What can hang from each mark:
z560: z249 z311
z799: z249
z344: z493
z763: z249 z311
z311: z344 z560
z249: z344 z560 z763 z799

(in the rows, 128 means zero)
Known rows, with every way that one mark hangs from another:
z763(z249(z344 z560(z311))): [136 134 112 121 152 127 141 126 147 132 133 158  99 146  80 147 130 109
 154]
z763(z249(z344 z799) z311(z560)): [142 108 126 126 153 116 138 156 181 134 164 154 105 163  72 239 141 118
 166]
z311(z344(z493) z560(z249)): [154 117 138 119 147 154 142  69 185 121 163 161 147 155  94 170 158  92
 130]
z311(z344 z560): [172 117 159 130 156 149 147  98 192 114 161 152 112 152  89 170 162  93
 157]
z249(z344(z493) z560(z311) z763): [146 173 109 125 174 136 147 133 154 122 128 157 102 140  71  90 119 103
 146]
z560(z311): [142 139 159 127 157 148 149 114 166 125 127 159 108 135  79 105 151  78
 125]
z249(z560 z763(z311(z344(z493))) z799): [140 121 142 123 173 104 152 152 196 125 142 152  99 147  74 171 127  94
 155]
z249(z344(z493) z763 z799): [147 140  79 125 168 111 118 136 168 113 133 152 104 141  59 133 100  88
 141]
z311(z344(z493) z560(z249(z763 z799))): [143 124 119 125 166 136 141  83 209 117 156 163 134 149  90 221 137  94
 124]
z560(z249(z344(z493) z763 z799) z311): [110 154  86 125 176 141 138  98 179 127 124 169 123 131  73 155 107  99
 105]
z560(z249(z763)): [146 124 118 127 149 147 124 102 177 118 117 160 101 133  74 133 121  78
  99]
z763(z249(z344) z311): [148 110 135 123 136 121 126 163 155 134 152 145 109 162  65 127 134 111
 151]
z799(z249(z344)): [135 100  97 133 158 139 114 116 152 126 130 155  86 131  70 130 128  95
 154]
z799(z249): [134  92 126 131 151 135 120 114 159 127 125 158  88 130  75 140 144  75
 138]
z763(z249(z799) z311(z344 z560)): [141  93 163 126 151 112 149 142 205 134 173 152 118 166  86 251 160 110
 158]
z311(z344(z493) z560): [170 126 154 123 150 141 143  99 181 117 169 152 136 159  88 146 164  89
 153]
z311(z344 z560(z249(z763 z799))): [144 117 124 132 172 144 143  83 219 116 148 163 109 141  91 244 136 100
 126]
z763(z249(z344)): [153 114 101 122 136 121 114 129 146 124 140 147 106 152  70 128 124 100
 145]

Rows:
[126 125  93 122 162 128 126 128 180 127 134 160 118 143  62 158 106  99
 120]	z560(z249(z344(z493) z763(z311) z799))
[141 115 162 136 164 136 137 144 196 129 160 153 108 151  80 164 157 103
 143]	z799(z249(z763(z311(z344(z493) z560))))
[140 101 127 127 163 146 146  67 208 121 152 165 119 143  94 245 147  94
 137]	z311(z344 z560(z249(z799)))
[142 141 163 123 157 143 152 101 174 126 150 154 139 146  86  87 155  85
 131]	z560(z311(z344(z493)))
[129 105 105 112 147  94 136 160 152 139 149 154 113 160  68 183 126 107
 169]	z763(z249(z344(z493) z560 z799) z311)
[139 109 129 127 161 149 146 120 189 131 150 163 109 148  73 221 142 106
 148]	z763(z311(z560(z249(z344 z799))))
[120 132 137 132 176 133 147 117 179 131 131 162  98 132  88 138 142  98
 138]	z799(z249(z560(z311(z344(z493))) z763))
[159 131 169 128 154 128 139 155 189 121 154 142 118 156  69  87 139  92
 131]	z249(z763(z311(z344(z493))))
[110 138 121 130 174 143 146  96 195 126 112 172 104 123  80 187 120  84
  91]	z560(z249(z763 z799) z311)
[130 122  71 128 168 134 120 103 181 117 117 162  93 129  67 178  94  94
 119]	z560(z249(z344 z763 z799))
[135 109 117 134 166 127 129 131 166 124 114 160  65 126  76 156 130  84
 142]	z799(z249(z560 z763))
[142 113  81 122 170 117 137 117 157 120 121 159  78 131  69 181 112  91
 176]	z249(z344 z560 z799)
[164 144  97 129 168 132 132 139 159 113 121 151  71 136  65 113 108  99
 158]	z249(z344 z560 z763)
[145  95 167 120 140 113 148 148 176 136 156 147 109 162  84 159 152 107
 159]	z763(z249(z560) z311(z344))
[140 114 148 130 177 110 155 152 205 124 136 152  80 140  75 190 126  97
 158]	z249(z560 z763(z311(z344)) z799)
[131 115 115 137 172 133 132 159 168 132 128 154  66 134  66 143 123 113
 162]	z799(z249(z344 z560 z763(z311)))
[117 116 125 114 157  99 152 111 170 135 143 161 124 149  92 197 141  94
 146]	z763(z249(z560(z311(z344(z493))) z799))
[145 131  87 132 172 148 133  99 193 116 135 166  96 137  76 231 119 101
 132]	z311(z560(z249(z344 z763 z799)))
[150 114  96 118 142 115 126 129 141 126 133 151  93 150  75 148 123 103
 161]	z763(z249(z344 z560))
[126 109 126 127 161 130 134 127 196 127 123 162  99 135  69 189 119  85
 107]	z560(z249(z763(z311) z799))
